Each row was made from one small tree. The marks that hang from a mark follow it in brackets, in the order of their numbers. Every link used is in the known rows. Write each row's tree.
Known rows
Q_492{Q_296 Q_410{Q_193} Q_432{Q_91}}: [  9 -12   6  -9 -12   5  -2  -7  12  18  -7  12  18 -10  17 -23  16 -30
  -8 -28  -4   7 -14 -28   1]
Q_410{Q_91{Q_588{Q_492}} Q_193}: [  0 -38  18  -9  -9  -1  11   8  17   1   0 -13 -16  -7  -8 -15 -18 -10
   6   3   5  -4 -11  -3  12]
Q_905{Q_588}: [ -3   3  -6   5   6   6  -2   2  -5  -8  -1  -6 -11   1  -6   1  -1  -1
   4  -2   4   2  13  -1   5]
Q_905{Q_432 Q_588{Q_91 Q_492}}: [-10  -7 -21  -6  14 -15  -1  -2   3  -9  -4   5 -19   9  -5  -8  -8   0
  22  10  -7   2  25 -11  10]
Q_410{Q_905}: [  0  -8   6 -11  -5   0  -2  -2   7   1  -3 -11  -9  -5  -6  -5  -1   2
   3   0   3  -2  -7  -2   0]
Q_588{Q_492}: [ -5  -8  -5  -7   3  -4   2   5   9  -1  -2   7  -5   6   5  -4 -10  -3
   4   5  -4   3  -2   1   5]
Q_91{Q_588{Q_193}}: [ -2 -11   5   8   4   0   7  -7  -1  -5   3  -6  -8   1   6  -7 -13  -1
   6   1  -2  -3  10  -3  -3]
Q_193{Q_432{Q_91{Q_588}}}: [ -4  -7   1   5   1  -5  17  17  -6  -2 -13  -1   0   5  -5   6   0   9
   4  -4  -1  -4   1   3   4]
Q_492{Q_410{Q_193 Q_905} Q_432{Q_91{Q_588}}}: [  8 -25  19 -13 -17  12   3  -5  11  19 -12  -3   0 -11   5 -18  -5 -16
   3 -22   6  -2 -15 -21   3]
Q_410{Q_91{Q_588} Q_193 Q_905}: [  6 -38  29 -13 -16   3   6   1  14   2  -2 -30 -19 -18 -19 -15  -9  -5
   4  -2  10  -8 -16  -6   6]
Q_588{Q_91 Q_193 Q_492 Q_905}: [ -8 -29  -9 -13  15 -25   4 -10  20 -11   1  17  -6  10  20 -26 -16  -1
  17  19 -23  -2  22 -19   2]
Q_905{Q_410 Q_432{Q_91 Q_492} Q_588{Q_193}}: [  2  13 -15  -8  12   9   7   9  -8 -17 -23   3  -6  10   4  -7 -10  -6
  24   6 -14  -5  25 -24  16]
Q_91{Q_588{Q_492{Q_296} Q_905}}: [ -4 -28   3   4   9  -6  19   8  16  -8   0  -2  -4   5   4 -10 -12 -11
  13  -4  -8   6   6  -5   6]
Q_905{Q_588{Q_492}}: [ -8  -4  -9  -2   9   2   2   8   4  -9  -4   1 -16   8  -1  -4 -10  -4
   8   2  -1   5  11   0  10]
Q_432{Q_91{Q_588} Q_492{Q_296}}: [  5  -8   1   5  -2  -1  23  14   4  -4 -15   4  23   0  11   2 -16 -16
   5 -16  -8  -1 -11  -4   4]
Q_432{Q_91{Q_588{Q_905}} Q_492{Q_296}}: [  4 -18   4   3   3  -3  28  14  10 -10 -16   4  22   3  15  -3 -15 -13
  12 -11 -13  -1  -3 -10   7]
Q_492{Q_296 Q_410{Q_91 Q_905{Q_588}} Q_432}: [  6  -7   7  -8  -3   6 -12  -9  13  12  -4 -15  -2 -19  -6 -32  17 -28
   0 -30  10  14  -6 -27   8]
Q_91{Q_588}: [ -1  -8   6  10   0   4   9   3  -3   0   0  -7  -4   0  -5   4 -12   1
   5  -4   4  -2   2   4   0]
Q_588{Q_91}: [  0  -8  -4  -1   4 -16  -1  -6   3   0   1   9   4   1   1  -6  -5   0
   5   5  -7  -5   6  -8  -2]
Q_905{Q_410{Q_91 Q_193} Q_588}: [  8 -11  14  -9   0  13  -3  10   0  -7  -5 -21 -22  -9 -25 -12   3 -10
   7   0   5  -8   7 -16  17]
Q_432{Q_91{Q_588} Q_492{Q_296 Q_410}}: [ 11  -6   5   2  -2   4  18  12   8   4 -14  10  33   3  19  -6 -14 -25
   4 -27  -5   3 -10 -15   1]
Q_193{Q_432{Q_91 Q_492{Q_296 Q_410{Q_905{Q_588}}}}}: [  2   1  -2 -13   2   0   7  18  10  -7 -24  -1  13   0   6 -20  11 -11
   3 -22  -3   9  -5 -19   6]
Q_211{Q_296}: [  4 -10   2  -6   6   6  -5   4   2   1   4   0   2  -5  -1   2  -3  -8
  -4  -4   7   4  -6   2  -3]
Q_905{Q_410 Q_432}: [  2  12  -5  -4   5   6  -2   3  -9  -1  -6  -7 -10   3 -15   1   6   0
  16   6   0  -4  12 -12   8]

Write each row's tree
[ -4 -18   4   4   6  -7  23  18   0  -8 -13   0   0   8  -2   1   1  12
  11   0  -7  -6   9  -3   5]  Q_193{Q_432{Q_91{Q_588{Q_905}}}}
[  8 -27  16 -16 -14  11   4   2   9   8  -9 -12  -7  -4  -6 -11  -4  -7
  13 -11   5  -5  -2 -19   3]  Q_492{Q_410{Q_193 Q_905{Q_432{Q_91{Q_588}}}}}
[  4 -12  -1   3   2  -4  21   5   7  -7 -13   6  19   1  23 -10 -18 -17
   5  -9 -14  -1  -3 -11   2]  Q_432{Q_91{Q_588{Q_193}} Q_492{Q_296}}
[  3 -17   6 -27  -4  -4  -9   0  22   9  -4  -8 -11  -3  -7 -25  -2 -10
  14  -2   4   6  -6 -19   9]  Q_588{Q_492{Q_410{Q_91 Q_905{Q_432}}}}
[  1   9  -1  -3   1  -6   5  11   8   0 -13   8  24  -2  16 -22  21 -11
  -7 -15  -2  11 -11 -10  -2]  Q_193{Q_432{Q_492{Q_296 Q_410}}}
[ 13 -11  15 -18  -9  -3  -2   4  24   6 -10  -9  19 -14   6 -29   2 -25
  -1 -20   2   7 -23 -21   3]  Q_432{Q_492{Q_296 Q_410{Q_91 Q_905}}}
[-11 -14 -14  -9   8 -23  -3 -21  12   6  -2  23  -5   2  22 -29  -7 -10
   7   8 -15   4   9 -18   1]  Q_588{Q_91 Q_193 Q_492{Q_432}}
[  9  -8  -2 -16  -6  -1  -4  -1  12   9  -7  -2  11  -1   1 -13  12 -15
   8 -18  -2   7  -1 -25   1]  Q_492{Q_296 Q_410{Q_905{Q_432{Q_91}}}}
[  1 -27   7 -20  -5   2   5   1  23  11 -12  23   6   4  24 -27  -1 -19
   7 -10 -11   4  -5 -28  10]  Q_588{Q_492{Q_410{Q_193} Q_432{Q_91}} Q_905}
[  3  -6  -9  -9  -1  -3   1   0  16  18 -10  24  21   3  23 -19   4 -29
  -1 -24  -9  15 -10 -24   6]  Q_588{Q_492{Q_296 Q_410 Q_432{Q_91}}}
[  0 -23  11  -3  -7   5   5  -6  17  17  -2   4   0  -9  14 -29   2 -30
  -2 -24   5  11 -12 -18   3]  Q_91{Q_588{Q_492{Q_296 Q_410{Q_193} Q_432}}}
[  6   4   1  -8   2   2  -2   4  -4   1  -5 -14  -9  -4 -23  -6   7  -4
  16   5   1  -5   6 -16  14]  Q_905{Q_410{Q_91} Q_432}
[-13 -15  -2   0   8 -12  13   5   6  -8  -5   0 -17   7   8 -16  -7   7
   7  10  -5   4   9   2   2]  Q_91{Q_588{Q_193{Q_432} Q_492}}
[-10 -26 -14 -15  16 -26   4 -13  17 -11   0  14 -13  12  15 -27  -9   2
  25  23 -22   0  30 -23   4]  Q_588{Q_91 Q_193 Q_492 Q_905{Q_432}}
[ -6 -25   4   0   8  -3  17   9  12  -7  -2  -1 -11   9   4  -4 -20  -1
  17   5  -5  -1   9   0   8]  Q_91{Q_588{Q_492 Q_905}}
[  7   0   2 -19  -5   9  11  14   0  -4 -23   2   3   2  -2  -5  -3  -7
  16   5 -10 -11  -2 -19  15]  Q_905{Q_410{Q_193} Q_432{Q_91 Q_492}}
[ -6  -6 -23  -7  22 -15  -3  -6   6 -15  -4   2 -21   9  -3 -25  -2 -14
  25  10 -17   4  37 -31  11]  Q_905{Q_410 Q_432 Q_588{Q_91 Q_193 Q_492{Q_296}}}
[ -6 -19   0   0   6  -5  10  -2   9  -6   1   2 -14   7  11 -11 -23  -3
  10   7  -5   1  10  -1   2]  Q_91{Q_588{Q_193 Q_492}}
[  2  -9  11  -9  -7   1  -3   6   5   5  -5   0  -2  -3   2 -22  22   1
  -8  -5   5   2  -4 -10  -3]  Q_492{Q_410{Q_193{Q_432}}}
[ -3 -32  18 -18  -9  -1   7  12  19   5  -9 -10 -19  -4  -3 -26  -1   1
   5  -5   8   2 -11  -7   4]  Q_91{Q_588{Q_492{Q_410{Q_193{Q_432} Q_905}}}}
[  0  -5   0 -13  -2  -2   1   3  10  -9 -13 -24  -7 -13 -12 -22   7 -15
  11  -7   2   6  -4 -16  14]  Q_410{Q_91 Q_905{Q_432{Q_492{Q_296}} Q_588}}
[ -1  -6 -11 -10  15  -3  -2   1   8 -12  -3 -14 -24   2 -11 -26   4 -19
  20   4  -8   8  24 -28  19]  Q_905{Q_410{Q_91} Q_432 Q_588{Q_193 Q_492{Q_296}}}
[  5   7  -1  -2   3   8  20  18  -8  -5 -23  -1   6   8  -5   7 -19  -5
  24  -2  -6 -10   4 -11  14]  Q_905{Q_410 Q_432{Q_91{Q_588} Q_492}}
[ -1   6  -2  -4  13  -6   6  14   2 -18 -16 -13  -4  -5  -5 -30  15 -12
   7  -1  -8   3   9 -21  14]  Q_905{Q_410{Q_91} Q_588{Q_193{Q_432{Q_492{Q_296}}}}}
[-10 -22 -18 -16  13 -21  -4 -15  17 -12  -2  -6 -25   1   1 -31  -3 -10
  20   8 -13   7  26 -25   5]  Q_410{Q_905{Q_432 Q_588{Q_91 Q_193 Q_492{Q_296}}}}
[  9 -17   8 -11   1   2 -11 -10  18  -3   2 -18  -7 -12  -1 -36   6 -23
   2 -17   2  11   8 -30   3]  Q_492{Q_296 Q_410{Q_91 Q_905{Q_588{Q_193}}}}
[ -6 -22  -7 -19   6  -9  -5  -8  20 -10  -2 -21 -28  -6  -8 -32   3 -15
  15   3  -5  10  13 -21  13]  Q_410{Q_91 Q_905{Q_432 Q_588{Q_193 Q_492{Q_296}}}}
[ -3 -24 -15 -15  11 -14  10  -2  19 -10  -5  12  -2  11  19 -20   1 -10
  18   7 -24   8  19 -25   8]  Q_588{Q_193 Q_492{Q_296} Q_905{Q_432{Q_91}}}
[  0 -21  -4 -18  13 -11   4   0  19 -10  -2  -8 -14   3  -2 -32   5 -16
  24  12 -17   4  19 -32  16]  Q_588{Q_193 Q_492{Q_296} Q_905{Q_410{Q_91} Q_432}}
